(in the rows, 128 means zero)
Known rows, with every step that occurs
sagim -> zigov -> timip -> kobob: [165  93 106 113 133 121 136 119 127 115 135 150 139 141  89 142 151 139
  61 138 152 138 126 131 119 103 119 111  70 176  89 124 152 100 124 145
 143  77 150 109 147 129 130 121 143 122 134 122 131 116 124  99 181 106
 136 170 112 108 117]
kobob -> girob: [ 99  94 105 115 123 130 140 124 128 123 128 120 156 136 143 147 119 134
 128 112 137 127 132 129 137 136 123 125 139 164 133 139 151 107 121 138
 156 129 133 153 125 108 126 125 168 140 146 136 138 124 121 152 104 105
 121 109 137 140 124]
zigov -> timip -> kobob: [124 117 134 118 123 129 143 130 128 113 111 145 142 137  90 133 158 134
  78 144 142 134 137 127 131 102 110 119  75 146  73 120 157 120 126 144
 135 103 136 108 137 142 121 106 170 131 163 137 144 126 125 142 179 114
 146 140 124 103 112]
sagim -> zigov -> girob -> kobob: [186 138  80 100 128 123 126 103 137 126 197 162 141 132 127 138 158 113
  48 131 129 174 163 147 134 128 135 104 144 169 120 102  71  97 117 116
 128 160 141 146 149  99 146 176  92 126 137 118 145 120 142 106 122  76
 113 168 111 131 134]
motamaz -> sagim: [124 101 103 143 127 132 156 136 127 128 138 128 126 124 124 127  97 125
 141 138 111 127 112 131 120 122 111 103 111 139  93 112 124 104 139 131
 135 156 135 102 140 141 140 114 148 119  99 117 110 126 112 103 124 110
 109 124 133 145 129]
gerur -> sagim -> zigov: [144 124 113  92 138 116 145 106 115 137 173 129 148 141 105 134 135 132
 130 126 141 116 134 132 131 111 166  82 134 118 166 122 129  93 132 118
 126  66 148 130 128 126 133 168 117 135 106 119 121 108 132  62 134 118
  92 148 127 117 137]
kobob -> motamaz -> sagim: [160 164 109 143 120 127 127 139 128 127 126 116 119 129 105 126  90 114
 141 143 101 117 109 120 103 121 120  71 122 131 133 130 105  91 140 131
 152 157 126 110 145 157 136  95 150 117  72 122 105 129 111 123 113  76
  62 161 116 155 123]
girob -> kobob -> motamaz -> sagim -> zigov: [211 167  78 125 131 126 122 126 139 122 158 129 117 135 120 106 118  97
  96 146 116 142 132 140  88 118 130  61 118 180 145 123  69  55 143 128
 155 155 141 138 150 142 151 123  96 101  45  99 125 114 112  82 104  75
  66 204 105 170 132]
motamaz -> sagim -> zigov: [177  82  74 130 137 123 149 127 127 126 159 136 111 128 122 137 105 124
 131 139 122 129 107 133 107 123 119  81 101 171 118 122 120  89 138 130
 151 123 157 101 149 133 147 132 122 113  67  94  98 114 112  73 129  98
  92 147 128 160 137]
famo -> kobob -> girob -> zigov: [ 95  96  94 110 132 129 107 115 129 139 170 118 161 144 130 165 137 143
 101 113 135 136 140 124 152 117 130 145 135 151 125 149 171 127 120 149
 179 190 135 162 123 109 105  78 202 145 146 186 127 126 105 161  81 114
 133 116 119 109 116]
gerur -> kobob: [129 119 147 102  95 129 110 123 137 125 123 126 132 127 136 122 145 129
 137 110 122 140 110 132 153 123  97 122 144 133 117 116 137 114 129 123
  91 154 115 152 124 134 133 131 126 155 145 157 133 120 138 137 117 148
 133 117 105 111 143]
timip -> kobob -> motamaz -> sagim -> zigov: [175 153  77 125 139 129 126 135 120 128 114 129 126 135  70 134 104 118
 102 151 117 126  88 128  88 102 130  51  91 189 157 122 127  83 143 150
 175 110 144 108 159 155 130  98 154 107  47 130 126 105 118  80 125  67
  44 212 109 155 126]
timip -> kobob -> girob -> zigov: [ 73  92  92 135 124 143 116 114 122 128 125 124 154 151 117 156 123 137
 103 133 152 136 113 130 146 104 133 131 101 166 106 138 185 136 109 161
 162 147 135 163 127 105 100  93 211 127 186 144 154 127 118 156  92 135
 136 146 127 116  99]
kobob -> girob -> zigov: [ 95  93  95 138 111 133 129 110 129 125 152 117 141 144 143 161 117 136
 115 129 147 121 134 130 144 123 138 130 130 148 107 150 170 129 113 136
 152 157 136 160 123  98 112 112 183 133 160 123 125 133 115 156  74 124
 140 123 123 116 105]
motamaz -> sagim -> zigov -> girob -> kobob -> timip: [223 124  52 105 135 128 166 103 135 120 207 166  94 132 111 119 117 101
  82 129 102 195 159 148 105 130 106  49 123 217 130  75  72  59 125 111
 133 171 150 135 153 112 147 148 109 111  87 112 115 121 135  81  99  42
  90 195 103 175 152]
famo -> kobob -> motamaz -> sagim -> zigov: [191 156  80 106 147 114  98 136 127 137 169 128 129 134  85 150 112 129
 102 137  94 132 106 122  97 114 120  57 127 166 165 133 100  71 149 140
 183 150 143 118 153 158 132  78 142 124  20 164 108 114 108  90 129  50
  45 175 103 160 143]
famo -> bamoraf: [151 119 112 130 121 133 108 128 135 134 124 144 131 133 143 141 140 128
  78 135 128 108 103 132 120 110 110 182 129 129 129 112 123 114 147 143
 123 146 129 143 117 103 120 142 120 129 114 147 144 130 107 133 111 135
 122  93 120 127 133]
girob -> kobob -> famo -> bamoraf: [141 136  61 120 132 143  93 124 148 140 126 126 163 147 166 108 154 127
  50 126 110 160 142 145 125 122  95 157 118 138 103 104 102 116 144 143
 117 177 136 191 126  95 115 195  50 112 122 112 173 120 120 171 104 114
 141 132 115 134 157]
girob -> zigov -> timip -> kobob -> famo: [ 98  99  89 144 118 136 121 114 131 134 127 116 152 151  97 138 151 154
  71 151 142 151 142 128 136  98 110 121  57 127  46 129 171 155 113 148
 136 138 141 138 146 126 107 125 138 114 175  99 139 116 120 191 153 106
 180 153  98  92 110]
timip -> kobob -> famo -> bamoraf: [110 108  74 128 134 146  86 131 127 146  72 128 167 145 116 134 136 147
  69 140 117 134  93 130 120 100  94 163  96 136 121  92 143 141 148 171
 135 143 135 168 131 104  97 164 111 115 139 137 171 110 123 162 137 137
 118 133 118 128 146]
zigov -> timip: [152 103 132 127 111 117 147 125 134 112 148 134 134 132 117 133 139 136
  95 138 138 129 149 127 132 123 103 121 105 125  81 136 129 113 127 126
 122 133 137 110 131 134 137 121 139 131 139 132 114 133 115 141 165 101
 149 115 117 111 119]
kobob -> famo -> bamoraf: [136 114  71 141 128 139  91 129 134 146 108 121 157 139 147 138 129 145
  80 133 111 136 114 130 121 115  91 156 123 120 125 111 118 129 147 146
 122 157 134 173 127  95 111 176  83 123 118 125 140 120 119 160 116 112
 126 102 113 125 153]
zigov -> girob -> kobob: [154 151 108 109 118 132 113 110 138 127 174 146 144 133 132 120 152 109
  57 130 122 173 167 141 145 134 125 107 147 147  99 104  85 109 118 115
 118 207 128 151 137 112 140 168 120 135 177 140 163 128 140 152 117  91
 124 144 124 129 132]
girob -> kobob: [133 149 116 114 131 135 130 124 141 123 140 134 136 136 148  98 154 109
 100 126 130 151 157 141 136 128 132 137 128 144 111 123 103 106 129 123
 117 160 128 147 134 127 134 150 100 115 136 121 161 125 133 135 116 134
 143 149 131 133 133]
zigov -> girob: [142 127 123 123 120 127 119 117 126 130 154 146 136 126 114 151 127 128
  85 132 119 146 137 128 142 133 126 102 152 130 110 103 101 125 120 119
 130 189 126 130 134 117 136 151 145 146 158 143 135 135 139 131 124  79
 111 125 119 110 129]
motamaz -> sagim -> zigov -> girob -> kobob -> famo: [180  97  25 112 134 133 132 108 138 138 197 139 157 138 127 128 117 122
  59 136 100 196 148 148 125 136 103  56 120 181  85  83  75  87 127 122
 145 206 155 151 168 110 149 201  62 109 103  77 130 109 136 117 117  42
  95 172 117 164 158]
sagim -> zigov -> girob: [185 113  90 118 134 119 127 105 124 129 188 155 129 124 114 160 134 127
  67 132 126 143 128 130 125 124 137  84 145 161 133 115  94 111 116 119
 132 152 143 129 144 107 142 162 126 139 131 122 116 123 139  98 121  62
 103 151 112 130 136]

Rows
[142 136 105 146 104 132 134 131 132 121 136 126 128 146  65 138 114 127
  85 174 126 125 117 120 111  78 117  71  63 134  59 136 146  99 125 149
 154 162 134  97 153 160 121  61 199 106 111 121 123 130  99 137 124  84
 104 175  93 106  86] => girob -> zigov -> timip -> kobob -> motamaz -> sagim
[170  69  81 120 132 126 166 125 129 110 139 150 138 139  92 141 119 132
  86 156 135 139 113 133 113  89 103  88  52 184  62 113 139  82 137 148
 154  96 165  80 159 148 146 111 163 119  98 105 118 116 112  90 172  78
 112 151 120 137 116] => motamaz -> sagim -> zigov -> timip -> kobob
[192  70  78 122 123 116 178 120 135 112 178 141 131 131 114 144 115 134
  89 147 132 133 132 131 105 114 104  82  77 165  59 128 123  71 138 128
 149 114 164  79 155 138 153 119 138 118  76  89  92 119 101  81 159  72
 117 127 114 141 123] => motamaz -> sagim -> zigov -> timip
[192 206 105  73 117 120 119  94 124 131 198 141 159 147  89 131 165 102
  59 134 121 156 165 137 134 115 168  29 167 142 171 109  63  62 125 103
 124 159 137 162 142 124 142 186 111 135 112 132 148 114 146  77 113  53
  48 203  98 117 130] => gerur -> sagim -> zigov -> girob -> kobob -> motamaz
[159 151 126  88 146 120 118 124 127 138 147 131 114 133  98 135 136 132
 121 107  99 161 155 125 123 135 109 117 128 160 191 108 133 111 134 131
 156 122 130 146 122 133 104  77 141 133  89 189 134 129 130 130 125  97
 123 159 108 141 148] => famo -> kobob -> timip
[217 149  77 124 119 121 122 114 126 126 185 138 123 127  85 163  89 116
  90 151 104 136 113 126 100 127 128  24 141 165 139 114  67  74 134 122
 160 178 143 107 162 131 152 130 150 129  66 111  99 122 124  88 107  17
  32 168  98 155 126] => kobob -> motamaz -> sagim -> zigov -> girob
[183 125  41 110 132 132 116 102 137 140 187 145 153 139 129 126 150 127
  42 126 117 185 165 146 134 136 116  80 134 170 114 102  73 107 121 123
 136 200 149 170 153  90 138 213  44 122 149  90 152 112 153 146 124  56
 111 173 102 137 159] => sagim -> zigov -> girob -> kobob -> famo
[149  67  79 100 122 127 154 113 128 104 136 143 162 146 101 161 140 144
  58 129 158 131 132 130 123 111 116 114  88 206  90 137 171  83 121 158
 170  74 161 132 144 108 126 118 189 135 147 136 139 115 116 112 155  82
 123 145 115 119 109] => sagim -> zigov -> timip -> kobob -> girob
[139  96 121  81 126 114 160 110 112 121 148 142 167 152  62 140 169 141
  82 135 154 136 139 128 139  82 152  88  77 139 103 121 163  88 133 134
 133  49 154 111 137 144 128 147 164 133 131 127 146 107 127  71 190 106
 108 155 122  97 115] => gerur -> sagim -> zigov -> timip -> kobob
[218 130  88 130 115 115 156 123 135 108 165 127 114 135  96 143 108 125
  85 152 121 109 126 126  86 117 110  52  89 159 106 144  98  53 139 129
 152 121 153  93 155 148 156  96 134 117  51  96  90 121 102 100 147  33
  77 160  91 132 117] => kobob -> motamaz -> sagim -> zigov -> timip
[154  58  44 121 134 128 154 125 129 127 129 131 154 142  84 138 115 151
  84 154 117 157 121 136 108 106  89  76  44 178  56 113 148  92 135 154
 162 107 165 108 165 137 132 137 124 104  97  75 120 109 117 110 180  52
 113 171 107 155 141] => motamaz -> sagim -> zigov -> timip -> kobob -> famo
[142 153 133 143 106 125 100 120 133 119 129 123 130 152  74 139 149 134
  74 160 141 122 131 119 120  87 130 104  73 131  97 149 149 121 114 148
 141 129 123 123 135 142 110  76 187 118 146 133 138 136 113 163 134  96
 127 184  85  78  82] => girob -> zigov -> timip -> kobob -> motamaz
[ 74 102 103 118 126 140 131 123 120 122  85 129 164 139 110 145 119 133
 120 122 141 138 116 131 141 116 120 124 119 180 127 121 175 114 127 155
 159 119 132 154 128 116 109 118 198 135 161 156 167 122 128 144 126 125
 108 141 142 141 119] => timip -> kobob -> girob
[190 150  76 121 126 128 107 119 119 128 143 146 137 132  55 160  97 117
  62 151 105 147  89 125 109 102 126  37 118 182 133 101 100  85 128 141
 174 164 141 107 164 141 136 117 173 124  79 132 131 118 127  89 128  23
  21 199 105 150 125] => timip -> kobob -> motamaz -> sagim -> zigov -> girob
[ 96  97 100  95 138 129 110 131 127 134 144 123 166 139 120 165 136 142
 107 102 121 131 150 127 152 133 118 147 157 162 137 141 155 109 132 151
 179 153 138 162 120 121 115  98 189 153 126 196 145 125 116 150 117 104
 118 103 132 132 134] => famo -> kobob -> girob
[177  75  52 118 129 131 108 115 134 132 122 143 164 152 111 153 153 156
  16 145 136 134 106 134 112  92  85 129  64 160  89 107 136 111 146 165
 143 106 159 155 143  99 114 164  97 120 120 123 143 111 114 134 171  84
 140 140 100 111 146] => sagim -> zigov -> timip -> kobob -> famo -> bamoraf
[178 156  99 100 124 130 134 106 136 124 170 157 107 135 118 114 146 100
  77 112 109 198 177 140 129 138 111  91 141 176 139  82  75 100 111 111
 114 173 129 161 132 108 130 144 115 123 143 142 150 135 150 136 105  77
 132 182 102 140 141] => zigov -> girob -> kobob -> timip
[146  38  62 110 123 129 177 120 127 108 145 145 161 146  95 164 112 136
  75 140 144 137 116 137 115 105  97  80  64 215  60 126 173  61 133 160
 182 100 166 103 154 125 138 105 211 126 115 122 123 114 100  91 149  54
  97 133 124 144 115] => motamaz -> sagim -> zigov -> timip -> kobob -> girob
[197 121  30 111 130 135  84 100 143 141 181 152 153 144 150 144 156 130
   4 135 113 176 141 147 123 116  99 124 143 172 112  80  61 102 135 136
 130 210 149 195 142  73 131 221  45 122 123 111 155 112 132 139 113  56
 117 146 101 138 161] => sagim -> zigov -> girob -> kobob -> famo -> bamoraf
[174 179  91 120 111 131 124 125 138 124 161 140 137 133 107 119 125  92
  70 145  93 163 148 137 124 125 115  51 147 149 100 101  64  70 131 124
 145 238 122 130 152 141 152 135 138 120 108 132 142 129 125 124  91  35
  63 174 104 154 128] => zigov -> girob -> kobob -> motamaz -> sagim
[ 98  68 110 110 113 131 157 124 129 109 109 137 171 147 103 152 144 140
  81 128 150 132 140 128 142 110 103 129  92 171  74 132 179 102 122 157
 158 119 138 130 131 122 122 104 210 136 177 155 168 127 119 149 151  95
 139 120 128 112 106] => zigov -> timip -> kobob -> girob
[149  89  67 120 137 126 126 117 128 127 122 134 157 148  91 139 143 155
  70 139 137 152 131 134 117 111 102 103  58 161  86 131 145 111 127 151
 152  84 156 136 149 120 121 149  97 115 136  98 137 109 130 137 189  76
 134 169 103 122 139] => sagim -> zigov -> timip -> kobob -> famo
[112  57  98 131 100 127 145 109 137 114 170 125 148 149 135 161 140 144
  79 136 159 115 158 130 140 111 113 135 108 149  54 162 164 110 107 137
 147 148 144 131 124  99 123 102 192 135 182 117 116 135 101 164 102 109
 173 102 111  88  90] => kobob -> girob -> zigov -> timip
[217 199  91 102 121 122  91 106 137 125 186 149 133 136 111 136 155 102
  30 136 121 156 147 138 113 126 142  71 158 168 158 117  50  79 121 117
 137 180 136 159 149 112 145 159  89 127 101 127 144 121 142 115 108  39
  76 207  89 132 129] => sagim -> zigov -> girob -> kobob -> motamaz
[116  67  97 107 115 119 129 115 133 127 184 122 165 150 120 178 158 153
  61 120 142 136 165 129 150 111 113 149 122 156  69 164 176 106 118 146
 179 177 146 141 127 114 115  72 210 150 157 180 126 140  99 180 117  87
 158  90 105  80 105] => famo -> kobob -> girob -> zigov -> timip
[153 130 113 133 114 126 143 142 127 112 108 127 137 139  67 134 122 119
  91 153 116 127 116 120 107  98  98  77  68 146  82 127 138  78 138 147
 159 133 130  90 149 171 132  82 192 117  92 132 133 130 110 131 161  62
  84 159 108 136 103] => zigov -> timip -> kobob -> motamaz -> sagim
[166 163 126  85 119 113 143 114 115 119 142 130 158 155  43 137 152 131
  79 141 145 118 133 119 116  80 148  49  96 130 151 137 141  67 138 136
 148  49 145 123 145 155 124 122 159 131 103 139 138 109 128  86 176  68
  67 199  98  96 110] => gerur -> sagim -> zigov -> timip -> kobob -> motamaz
[118 104 125 133 116 128 121 116 130 118 134 136 130 144  90 143 149 142
  64 155 152 137 134 127 135  92 121 143  64 127  55 129 171 140 112 144
 133 140 138 116 136 133 116  89 180 122 175 135 132 133 112 153 146 124
 169 141 113  81  93] => girob -> zigov -> timip -> kobob
[114  62  92  73 119 118 168 102 116 113 146 141 192 161  80 160 148 144
  70 122 161 130 137 131 149 100 140  85  95 166 103 133 184  66 128 144
 155  49 160 143 130 120 125 144 196 144 152 132 147 105 123  86 155  91
  97 142 127 103 112] => gerur -> sagim -> zigov -> timip -> kobob -> girob
